Each row was made from one small tree. The marks that hang from a mark follow it in brackets, in the order of their numbers. Every link used is in the known rows. Write each row's tree.
Known rows:
j735[j355[j72[j453]]]: [ 2.431 -3.423 -2.819  0.885  1.302 -3.916  0.249  0.570 -3.259 -2.127
 -1.890 -0.163 -5.750  4.467  1.879  1.591  3.778  2.821  2.410  3.368
 -0.631  0.644  2.196 -2.077]
j735[j355[j798]]: [ 1.986 -1.759 -3.044  1.966  0.360 -1.829 -1.918  1.092 -4.011 -0.319
 -1.850  0.458 -6.255  2.546  0.365  1.279  4.800  3.253  4.654  2.441
  3.131 -0.380  2.326 -0.589]
j72[j453[j23]]: [ 2.394 -3.533 -6.057  0.220  2.258 -1.085 -0.842 -1.399 -1.042 -1.400
 -1.622  0.726 -6.895  2.181  0.487  2.480  4.073  3.068 -1.767  2.606
 -3.181 -0.575  2.771 -2.418]
j160[j72[j453[j23]] j735 j798]: [ 0.616 -3.600 -7.055 -2.953  4.504 -1.336 -3.680 -0.564 -2.444 -5.380
  3.158 -1.479 -2.936  2.873  0.135  0.216  6.295  1.905 -3.500  4.513
 -3.147  1.117  3.323 -1.017]
j160[j303[j687] j735]: [-0.046 -5.415 -8.153  1.251  2.767 -1.681  0.436 -2.478 -0.857 -2.295
 -0.419  3.109 -3.631  2.891 -0.047  0.373 -0.072  7.415  3.508  0.718
  1.677  2.463  5.467 -0.862]
j687[j23]: [ 2.966 -1.699 -7.388  2.783  3.384  1.508  0.538 -1.203 -3.188  0.467
 -0.459  1.055 -4.218  0.833  0.039  4.032  3.706  3.470 -4.328  1.413
  1.977 -1.935  3.772  0.048]
j735[j355[j23[j380] j72[j453] j798]]: [ 3.307 -6.452 -2.686 -1.413 -3.695 -1.312  0.786  0.345 -1.840 -2.680
 -1.603 -2.118 -5.887  3.148  3.242  2.533  5.238  1.110  6.151  6.606
  1.886 -1.365  2.197 -1.783]
j735[j355[j72]]: [ 2.483 -2.583 -3.971  3.368  1.607 -3.293  0.141  1.276 -4.848 -0.688
 -2.744 -0.110 -5.031  2.641  1.830  0.461  3.715  3.282  1.609  2.427
  2.066  0.009  2.635 -2.041]
j355[j23[j380] j735 j798]: [ 2.776 -5.918 -5.767  0.385 -3.116  1.407 -1.050 -0.291 -0.600  0.001
 -1.430 -0.330 -6.128  1.946  1.174  2.844  4.516  4.688  4.925  5.164
  1.424 -1.567  2.640 -1.500]
j303[j380]: [ 2.113 -5.190 -8.332  0.609  5.421 -0.845  0.049 -0.761 -2.757  0.250
 -1.173  2.981 -6.115  2.267 -1.549  0.618  4.263  5.037  0.930  1.516
  1.308 -2.025  5.015 -1.348]
j735[j355[j23 j798]]: [ 3.110 -2.796 -3.183  1.444 -0.375  0.305 -0.698  0.470 -3.571  0.107
 -2.581  0.326 -5.377  1.705  1.480  2.125  5.517  2.759  6.121  4.112
  4.798 -1.722  2.666 -1.036]
j355[j23[j380] j735 j798[j453]]: [ 2.142 -7.247 -5.426 -0.065 -5.792  0.458 -0.622 -1.555  0.368 -1.374
 -2.588 -0.252 -5.742  3.985  2.861  4.099  4.140  4.533  4.917  5.799
  0.497 -1.147  2.128 -1.725]
j355[j72 j735]: [ 1.676 -4.805 -6.260  3.173 -0.011 -2.291 -1.127  0.778 -2.855 -0.625
 -1.655  0.775 -4.896  3.820  0.745  2.104  2.924  5.677  0.275  2.847
 -0.824  0.108  2.501 -3.720]
j687[j23[j380]]: [ 3.733 -2.759 -7.339  1.595  1.806  1.939  1.546 -1.496 -2.026  0.117
 -0.290 -0.370 -5.285 -0.018  0.637  3.002  3.425  3.151 -4.067  2.020
  1.798 -1.927  3.886  1.330]
j355[j23]: [ 3.339 -4.483 -6.936  1.513  2.589  0.806 -0.128 -0.926 -2.332  0.280
 -2.520  1.700 -4.356  0.572  0.348  1.706  3.729  4.214  1.130  3.086
  2.101 -2.465  4.031 -1.628]
j798[j453[j23 j72[j380]]]: [ 3.022 -5.054 -6.750  1.676 -0.337 -4.098 -2.346  0.044 -2.250 -1.832
 -6.615  0.448 -5.610  3.414  3.317  0.598  5.618  3.982 -4.094  1.960
 -1.371  1.282  2.977 -3.272]
j798[j453[j23 j72]]: [ 1.543 -4.526 -7.199  2.800 -1.919 -1.691 -0.544  0.088 -1.987 -1.726
 -4.226 -0.452 -5.530  2.376  1.909  1.603  4.492  3.943 -4.560  3.387
 -0.775  0.852  2.433 -3.226]
j735[j355[j72[j380 j453]]]: [ 3.818 -4.055 -2.547  0.264  2.639 -6.512 -1.666  0.547 -3.556 -2.331
 -4.365  0.802 -5.803  5.434  3.218  0.508  5.036  2.911  2.714  1.998
 -1.069  1.099  2.879 -1.869]
j355[j23 j798]: [ 2.682 -5.116 -6.700  0.678 -0.265  0.965 -1.492 -0.086 -2.379 -0.182
 -1.230  1.282 -4.265  1.235  0.251  2.716  4.332  3.634  3.245  4.106
  3.538 -3.603  3.587 -2.258]
j160[j72 j303[j687] j735]: [ 0.187 -5.370 -7.756 -0.563  5.155 -1.717 -0.406 -1.669 -1.915 -5.060
  1.355  1.970 -1.958  3.513 -0.028 -0.878  0.489  6.813  1.819  1.260
  1.325  3.009  5.869 -0.494]
j798[j453]: [ 1.834 -4.704 -6.598  1.385  0.927 -2.073 -0.488 -1.558 -1.801 -1.497
 -2.704  2.120 -4.856  3.770  1.275  2.232  2.512  4.658 -0.475  2.051
 -0.110 -1.274  3.122 -1.366]
j355[j735 j798]: [ 1.252 -3.788 -5.684  2.042 -1.296 -0.936 -3.283  0.533 -1.993 -0.222
 -0.551  1.322 -6.260  3.654 -0.413  2.945  3.778  5.617  3.060  2.868
  0.486 -0.463  2.000 -2.327]
j355[j23 j72 j735]: [ 2.704 -5.779 -6.369  2.659 -0.598 -0.466 -0.349  0.114 -2.312 -0.209
 -2.617  0.602 -4.090  2.705  1.942  2.945  3.589  5.045  1.749  4.529
  0.496 -1.085  2.886 -4.219]
j160[j72 j303]: [ 1.941 -3.938 -4.872 -0.555  6.090 -2.065 -1.019 -0.180 -3.042 -4.095
  0.661  1.660 -2.232  3.763  0.144 -0.824  2.813  4.727  0.834  1.166
  0.086  0.078  4.943 -1.016]
j303[j687[j23]]: [ 2.886 -1.490 -8.229  2.613  2.040  2.398  0.575 -2.648 -2.069  0.322
 -0.589  1.507 -4.763  0.084 -0.338  4.181  1.772  5.438 -4.057  1.901
  3.313 -0.594  4.959 -0.422]

Which tree is each row?
[ 4.077 -5.816 -1.988 -1.040 -1.045 -4.555 -1.846  0.799 -2.999 -2.495
 -4.184  0.151 -5.128  5.317  3.976  2.660  6.568  1.784  6.375  4.520
  1.663 -0.867  2.862 -3.060] | j735[j355[j23 j72[j380 j453] j798]]
[ 1.040 -6.872 -5.708  1.635 -6.688 -0.590 -1.741  0.688 -1.190 -1.583
 -3.380 -0.340 -4.699  4.840  2.099  4.315  5.014  5.514  2.622  6.277
  1.389  0.144  1.653 -3.584] | j355[j23 j735 j798[j453[j72]]]
[ 2.619 -7.371 -4.951  0.834 -5.158 -2.853 -3.415  0.691 -1.412 -1.710
 -5.754  0.629 -4.753  5.974  3.489  3.161  6.416  5.496  3.087  4.953
  0.921  0.601  2.440 -3.476] | j355[j23 j735 j798[j453[j72[j380]]]]
[ 0.204 -5.450 -6.475 -0.341  6.180 -2.557 -0.552 -0.121 -2.712 -5.159
  1.246  1.623 -1.570  4.160  0.181 -0.821  2.384  4.782  1.756  0.817
 -0.018  1.739  4.868 -0.124] | j160[j72 j303 j735]
[-0.245 -4.001 -5.218  1.375 -1.299 -4.416 -1.256 -0.077 -4.216 -3.083
 -0.886 -1.362 -2.828  4.941  3.235  0.513  4.653  2.489  1.960  4.361
  1.489  1.014  2.278 -1.334] | j160[j735[j355[j72]] j798[j453]]
[ 2.841 -4.309 -7.567  1.971 -0.451 -0.180 -0.143  1.007 -2.172 -0.580
 -2.762 -1.906 -6.769 -0.518  0.953 -0.539  4.648  3.585 -4.151  3.464
  0.006  0.519  3.074 -1.715] | j453[j23[j380] j72]
[ 3.164 -5.784 -5.154  0.891  0.606 -4.714 -2.707 -0.438 -1.165 -2.076
 -4.069  0.620 -6.799  5.368  3.255  2.400  5.306  4.041 -0.811  2.633
 -5.119  1.300  2.142 -5.010] | j355[j72[j380 j453[j23]] j735]
[ 2.225 -5.903 -3.251  1.502 -4.570 -2.183  0.178  0.127 -3.221 -2.032
 -3.769 -0.445 -3.869  4.448  4.285  3.659  4.965  2.024  5.381  5.485
  3.753 -1.775  2.055 -3.262] | j735[j355[j23 j72 j798[j453]]]
[ 3.258 -4.432 -2.232  0.057 -1.005 -5.317 -2.935  0.960 -3.044 -2.757
 -4.144 -0.656 -6.939  5.059  3.921  1.781  7.085  1.200  2.760  3.084
 -1.020  0.329  1.848 -3.865] | j735[j355[j72[j380 j453[j23]] j798]]
[ 2.195 -5.729 -7.132  1.744 -3.228 -1.352  0.191 -0.375 -1.131 -1.978
 -4.126 -2.001 -6.375  1.570  2.534  0.689  4.353  3.446 -4.206  4.032
 -1.040  0.896  2.470 -1.946] | j798[j453[j23[j380] j72]]
[ 1.814 -5.915 -6.492 -1.213  7.668 -4.808 -2.122 -0.161 -2.939 -5.198
 -1.181  2.464 -1.774  5.232  1.517 -2.068  3.587  4.861  2.216 -0.630
 -0.422  2.224  5.480 -0.172] | j160[j72[j380] j303 j735]
[ 3.151 -4.716 -6.167 -1.059  1.011 -0.452  0.076 -1.590 -0.007 -1.683
 -1.424 -0.551 -7.753  1.115  1.108  1.375  3.874  2.648 -1.619  3.354
 -3.248 -0.466  2.870 -1.130] | j72[j453[j23[j380]]]
[ 1.603 -3.174 -6.013 -1.949  2.944 -2.319 -3.898 -0.705 -3.615 -4.322
  1.578 -0.217 -1.671  3.657  0.850 -0.113  5.207  3.078 -2.562  4.258
 -0.028 -1.089  3.765 -0.858] | j160[j72 j798[j453]]
[ 3.967 -4.241 -5.757 -0.793  3.724 -3.418 -2.616 -1.437 -1.224 -1.541
 -4.080  1.714 -6.874  3.243  1.795  1.336  5.243  3.193 -1.637  1.186
 -3.433 -0.054  3.455 -2.467] | j72[j380 j453[j23]]
[ 0.472 -6.928 -5.733  2.192 -5.328 -3.245 -2.146  0.291 -1.583 -2.681
 -1.467  0.662 -4.625  6.649  2.448  4.414  3.379  5.091  2.545  4.278
 -0.450 -0.836  1.316 -4.579] | j355[j72 j735 j798[j453]]
[ 1.609 -5.620 -5.265  1.074 -0.301 -3.127 -1.136  0.060 -1.250 -2.122
 -0.746  0.654 -5.562  5.540  0.904  3.356  3.119  5.180  1.015  3.776
 -3.492  0.470  1.776 -3.762] | j355[j72[j453] j735]
[ 1.303 -4.519 -2.582 -1.132  4.749 -5.627 -3.122  1.188 -4.240 -5.452
 -1.484  1.001 -2.770  6.336  2.619 -1.772  5.427  3.279  7.167  0.245
  2.120  2.838  4.137  0.455] | j160[j72[j380] j303 j735[j355[j798]]]
[ 3.331 -6.886 -6.470  1.747 -1.831 -0.132  0.825 -0.136 -1.095 -0.580
 -2.496 -0.945 -4.904  1.940  2.524  1.914  3.501  4.669  2.090  5.209
  0.242 -0.997  2.975 -2.934] | j355[j23[j380] j72 j735]
[ 3.313 -4.529 -4.644 -1.445  7.673 -4.700 -2.763  0.036 -3.367 -4.390
 -1.741  2.631 -2.318  4.489  1.509 -1.777  4.129  4.716  1.296 -0.304
 -0.245  0.760  5.515 -1.075] | j160[j72[j380] j303]
[ 2.927 -7.037 -3.410  0.456 -5.765 -1.841  1.274 -0.171 -2.041 -2.206
 -3.574 -2.080 -4.871  3.600  4.917  2.804  4.758  1.618  5.768  6.190
  3.432 -1.652  2.130 -1.923] | j735[j355[j23[j380] j72 j798[j453]]]
[ 1.593 -5.931 -7.192 -2.005  7.037 -1.310 -0.032 -2.154 -2.410 -3.589
  0.931  3.284 -3.467  3.644 -1.206 -1.166  2.524  6.735  2.546  1.581
  2.007  0.832  7.376 -1.601] | j160[j72 j303[j380 j687]]
[ 1.456 -6.415 -6.828  0.784 -6.020 -0.993 -1.346  0.726 -1.079 -2.499
 -2.753 -1.953 -6.460  2.153  2.431  1.769  5.029  3.073 -2.071  4.880
  0.158  0.033  1.944 -2.453] | j355[j798[j453[j23[j380] j72]]]
[ 3.576 -5.582 -3.705  0.941 -3.154 -0.738  0.599  1.129 -3.093 -0.994
 -2.509 -2.168 -5.200  1.337  3.209  1.484  5.078  1.732  5.800  5.491
  4.516 -1.872  2.699 -1.822] | j735[j355[j23[j380] j72 j798]]
[ 1.061 -6.948 -4.825  1.549 -2.318 -6.625 -1.825  0.657 -3.375 -3.505
 -4.617  0.512 -4.258  7.196  4.793  1.613  4.955  2.794  5.311  2.072
  1.620  1.347  2.115 -2.132] | j160[j735[j355[j72[j380] j798[j453]]]]
[ 0.796 -5.072 -5.667 -6.080  6.472 -2.245 -2.538 -2.943 -1.818 -5.365
  4.418  1.739 -2.783  5.092 -1.586 -0.995  4.535  5.576  2.379  4.388
 -0.004  0.751  7.022 -1.242] | j160[j72[j453] j303[j380 j687] j798]
[ 0.959 -2.392 -5.879 -0.932  2.467 -1.668 -2.821 -2.471 -2.114 -1.515
  1.738  1.923 -3.053  1.816 -0.579 -0.837  2.054  6.165  1.742  2.923
  2.692  0.118  5.647 -1.411] | j160[j303[j687] j798]
[ 2.106 -5.205 -3.566  1.359 -5.687 -2.887  0.234  0.169 -2.228 -2.675
 -3.603 -2.780 -6.765  3.373  4.884  2.191  5.289  1.127  2.256  4.742
  0.890 -0.087  1.298 -2.950] | j735[j355[j72 j798[j453[j23[j380]]]]]
[ 3.617 -2.615 -8.457  1.511  0.885  2.778  1.720 -2.785 -1.252  0.048
 -0.285  0.035 -5.627 -0.619  0.369  3.236  1.704  5.180 -3.799  2.467
  3.257 -0.219  4.996  0.902] | j303[j687[j23[j380]]]
[ 2.080 -2.740 -5.193 -3.736  4.842 -2.018 -4.464 -0.260 -3.172 -4.627
  3.606 -0.330 -2.762  3.636 -0.871 -0.069  5.619  2.693 -2.223  4.731
 -1.612 -0.851  3.776 -0.532] | j160[j72[j453] j798]
